Every row comes from one small tree of marks. Brackets hold a mark, then the marks that hang from it, in alphabetical order. Every link used is in the known rows. Which tree was each row made from?
Known rows
{kipi bagibu {suve devuz} zefo}: [-49.4  17.6   9.8  25.3 -61.4  -0.8  13.6 -15.7   8.5  -1.2  46.9   3.2
 -20.5  -8.8   3.6  30.8 -27.9  -3.3 -10.5]
{zosu {zefo {devuz kipi}}}: [-16.3  10.8  -1.9   8.4 -33.5  21.5  22.6  -7.5  -7.9 -34.5  10.7 -20.8
  49.0  -8.2   0.7  10.4 -46.7  10.7  23.1]
{bagibu {suve devuz {zefo kipi}}}: [ 18.5  -6.0  -8.8  -1.7  -7.9  46.2  24.1  -3.6  20.7 -24.9  12.8 -30.0
  64.8 -22.9  21.9  22.3 -13.3   0.8 -27.3]
{zefo {devuz {kipi suve}}}: [-28.9  22.0  14.3   9.1 -31.4  15.9  14.1  -3.1 -41.5 -34.2  27.0  -8.5
  18.3   1.9 -24.3  -9.5 -41.5  -1.9  23.9]
{devuz {bagibu {zefo kipi}}}: [-17.2  -8.9   3.8 -10.3 -13.0  40.3   6.1  -3.4 -19.1 -14.5  11.2 -17.3
  26.3 -13.9 -18.6 -16.3 -18.6 -27.6  21.9]
{zefo kipi}: [  8.0  10.3   3.2  -5.5   1.2  25.4  11.0   7.1  -9.7 -16.3   0.3 -20.1
  19.3   6.1   5.0  -3.0 -18.6   1.5  14.7]
{zosu {zefo devuz {kipi {bagibu suve}}}}: [-22.1 -10.4  14.5   6.7 -63.5  40.5  38.0   8.4  14.6 -40.3  24.1 -61.9
  50.3  -6.9   0.3  45.8 -61.1  17.6   4.7]
{zefo {devuz bagibu kipi}}: [-23.9  12.5   0.2  -4.7 -29.1  35.4  18.5 -13.8 -43.5 -12.8  14.1 -16.0
  28.3 -13.2 -16.7  -6.6 -52.1 -23.4  37.9]
{devuz bagibu {kipi zefo}}: [-25.9   6.6 -14.3  -6.0 -39.2   9.5  19.5 -15.6 -38.7   4.0  10.6   8.6
  18.2 -13.9  -9.1  -4.6 -51.0 -24.5  31.0]
{suve {devuz bagibu kipi} zefo}: [ -9.6   6.7 -15.2   3.1 -16.1  49.1  27.6 -29.8 -13.8  -0.1  24.4  -7.3
  45.7 -42.9  14.0   3.1 -25.3 -37.6  -5.7]
{zefo devuz {kipi bagibu suve}}: [-41.5  20.1  35.2  12.6 -50.7  43.2  22.8   8.0 -25.9 -37.9  40.3 -46.6
   5.5   6.6 -16.4  25.1 -53.8   4.2  16.0]
{kipi suve zefo}: [-31.5  13.0   3.2   6.9 -35.4 -15.2   5.0   1.3 -16.6 -15.6  17.7   8.7
 -15.4   3.3  -9.3  16.2 -24.4   9.1   0.0]
{suve {kipi bagibu}}: [ -2.4 -14.6   9.7  12.9 -23.8  29.8  24.6   2.1  10.7  20.2  28.5 -10.1
   7.0 -15.5   0.3  21.3  -5.1  -1.2 -38.4]
{kipi {bagibu suve zefo}}: [-26.6 -48.7  14.1   6.3 -41.4   1.7  -4.8  -0.6  19.6   2.0  20.6  -3.5
  18.2  -9.2 -31.6  -2.5   4.5 -11.4 -18.4]
{zosu {zefo devuz {kipi bagibu suve}}}: [-46.5  20.1  28.1  17.7 -67.1  43.2  38.6   5.5  -5.7 -51.4  43.9 -60.2
  17.7  -4.5  -2.6  45.7 -65.3  15.1  10.5]
{devuz {bagibu suve}}: [ -5.2 -18.9 -10.4 -14.2 -23.8   6.1  18.6  -1.3  -9.6   8.4   8.2 -11.5
   6.8 -18.9 -13.0   6.6 -19.8 -24.0  -1.0]
{suve kipi}: [ 18.6  -5.3  -4.1   2.5   3.4  20.2  17.8   5.0   6.1   9.5  10.9   1.3
  16.7 -11.5   4.1   8.1   4.6   6.5 -32.5]
{zosu {zefo devuz kipi}}: [ -8.2  19.3   5.8   1.1 -24.7  41.2  25.3   6.6   3.0 -50.1   5.8 -47.7
  45.9  -0.5  13.0  30.7 -49.1  24.1  19.8]
{zosu zefo}: [ -5.5  -1.8  -6.7   5.0 -16.0  -0.7  15.4  -1.7  19.5 -14.5   3.8 -13.1
  12.2 -11.0  14.3  21.6 -11.3  10.3  -5.5]
{bagibu {zefo devuz}}: [-24.9 -10.6  14.8   3.6 -12.9  18.2 -19.4  -3.1   0.6 -27.2   6.4  -4.1
  28.7   1.3 -23.8  -7.1  -1.1   8.7   7.9]
{bagibu suve {zefo kipi}}: [  3.4 -30.2   3.0  -8.9 -12.8  18.8   0.5   9.0   4.5 -24.2   4.3 -11.7
  48.2  -0.3 -23.4 -17.5  -4.7  -3.1   3.0]
{zosu {zefo {devuz bagibu} {kipi suve}}}: [-38.5  29.9   8.9  -0.2 -51.8  48.7  43.7   1.3 -28.2 -52.8  34.8 -56.0
  20.3 -17.9  -3.5  36.8 -71.4  -2.8  25.0]

Write each row's tree
[ 15.6 -18.8  -0.2 -10.9 -10.1  39.7  22.1  10.7   1.3 -27.9   1.9 -34.7
  60.8 -13.2   5.5  20.0 -18.8   5.5 -22.1] : {bagibu {suve {zefo kipi}}}
[-21.2  -8.9 -12.0  -4.7 -57.9  27.8  41.3  -9.6 -17.8 -27.3  18.4 -32.0
  55.7 -27.0 -12.0  16.8 -66.8 -13.3  21.5] : {zosu {zefo {devuz {bagibu suve} kipi}}}
[-24.1  -8.2  10.6   5.8 -18.6  23.4 -10.5  -9.8 -21.0 -29.6  10.6   3.4
  50.0  -0.9 -31.7 -29.3 -17.8  -3.8  26.1] : {bagibu {zefo {devuz kipi}}}
[-25.5 -16.7  -3.6  -3.7 -20.7  21.1   4.1 -17.0 -31.0  -0.2  15.5  10.3
  28.9 -21.1 -31.3 -36.8 -16.3 -41.1  24.6] : {devuz {bagibu zefo} kipi}
[-35.2   0.8  11.5  -6.2 -27.0  34.5  13.8  -0.5 -33.4 -27.0  31.8 -18.5
   8.2 -14.6 -30.5 -14.6 -24.8 -29.7  17.5] : {devuz {bagibu {zefo {kipi suve}}}}
[-64.1  13.4  27.6  18.7 -73.5   8.1   9.9  -1.3 -17.9 -24.7  38.9 -17.2
 -11.9   4.8 -17.2  41.2 -52.2  15.3   5.0] : {kipi bagibu suve {zefo devuz}}
[-15.1  14.0   1.1  14.4 -13.1  23.0  12.8 -12.9   8.8 -19.5  32.0  -6.8
  13.0 -27.2  14.5  24.0   2.0  -3.8 -37.0] : {kipi {suve devuz zefo}}
[-49.9   0.9  33.8  18.6 -52.0  40.1  15.2  -0.6 -12.4 -33.0  40.6 -38.0
  11.3 -16.2 -10.3  46.5 -31.7   8.0 -26.9] : {kipi bagibu {suve {zefo devuz}}}
[-10.8 -25.6   2.4  13.3 -37.0  28.8  19.1 -13.7  35.5   2.5  29.3 -20.4
  35.2 -32.3  14.6  37.2  -4.1  -7.8 -48.3] : {kipi {bagibu {suve devuz zefo}}}
[-17.9 -14.4 -19.1 -12.2 -51.1   1.7  25.8  -9.8 -31.9   2.4  11.5   5.9
  32.6 -16.5 -17.4  -2.3 -54.9 -24.6  20.4] : {devuz {bagibu suve} {kipi zefo}}
[-38.8  -9.1  23.5  16.3 -41.9  24.9  17.8  -2.0  -5.6 -12.9  37.9 -23.1
  -2.3 -21.2  -6.5  35.0 -14.1  -4.8 -37.9] : {kipi bagibu {suve zefo}}
[-11.2  32.1  -3.8  14.1 -27.3  25.9  36.0  -6.6  14.0 -37.8  35.0 -28.4
  18.8 -14.8  21.6  22.9 -30.0   4.0   0.5] : {zosu {zefo {kipi {suve devuz}}}}
[-50.3 -17.2  23.8  20.3 -50.2   8.8   5.5 -10.7 -22.6 -10.6  45.2   6.0
   7.6 -10.3 -42.6 -25.6 -16.1 -25.5   5.3] : {devuz {kipi {bagibu zefo} suve}}
[-41.6  10.9  14.6  -0.3 -37.2  46.1  21.2  -5.1 -33.8 -34.8  31.6 -35.0
  14.5 -29.2 -11.0  37.7 -39.1  -9.8 -12.2] : {kipi {suve {zefo {devuz bagibu}}}}
[-36.7   1.2  12.8  19.1 -60.3  29.4  29.9 -11.1  -3.9 -24.7  27.9 -31.4
  37.6 -11.9  -2.6  23.4 -56.7   3.5  17.2] : {zosu {zefo {devuz {kipi bagibu}}}}
[  6.9  -5.6   7.3   4.9  -6.9  59.5  19.6   4.7   2.6 -21.2  14.6 -24.7
  57.6 -24.1   9.0  38.8 -11.3  23.3 -50.1] : {suve kipi {zefo devuz}}
[-46.7  21.2   1.1   6.7 -60.6  29.2  42.1 -11.4 -39.1 -38.4  37.6 -29.1
  22.8 -26.0 -16.0  16.7 -70.1 -16.6  27.0] : {zosu {zefo {devuz bagibu {kipi suve}}}}
[-17.6 -37.3  -9.7  -9.2 -33.0  12.6  10.3 -12.3 -23.3  -0.9  15.8   6.4
  43.7 -24.2 -40.1 -34.4 -18.9 -41.1  14.0] : {devuz {bagibu suve zefo} kipi}
[  9.2   8.1 -17.4   4.3  -6.6  42.7  31.4 -16.4   9.3  22.7  30.2  -2.5
  15.0 -36.5  16.4  14.4  -5.6 -23.8 -28.7] : {suve {devuz bagibu} kipi}
[ -2.2 -24.1  11.5  13.3 -23.8  51.6  28.9   0.6  14.1   9.4  29.6 -21.4
  32.9 -31.7  10.8  40.7  -2.5   2.8 -65.1] : {suve {kipi bagibu} zefo}
[  9.6 -16.1 -11.5   3.5 -10.1  21.4  12.4 -10.5  30.1  -8.1  12.8  -9.8
  46.0 -28.8  17.9  24.3   6.1  -1.2 -42.6] : {bagibu {suve devuz zefo}}
[ -3.2  10.6  14.6  -3.1  -7.9  63.2  14.1   5.7 -12.7 -48.1   4.1 -46.0
  60.1  -5.6   9.2  28.5 -35.6  17.9  -1.2] : {suve {zefo devuz kipi}}
[  7.7  10.4 -17.3  12.3 -15.8  18.1  17.7 -10.0  23.1  10.3  20.7  15.7
  25.0 -17.1  24.2  24.1  -7.3  12.9 -33.3] : {suve devuz {kipi zefo}}
[-14.5 -14.6  21.0  15.6 -33.8  67.4  26.7   1.4   8.2 -11.4  31.4 -36.0
  47.0 -26.1   5.9  51.4 -21.0  16.0 -54.9] : {suve {kipi bagibu} {zefo devuz}}
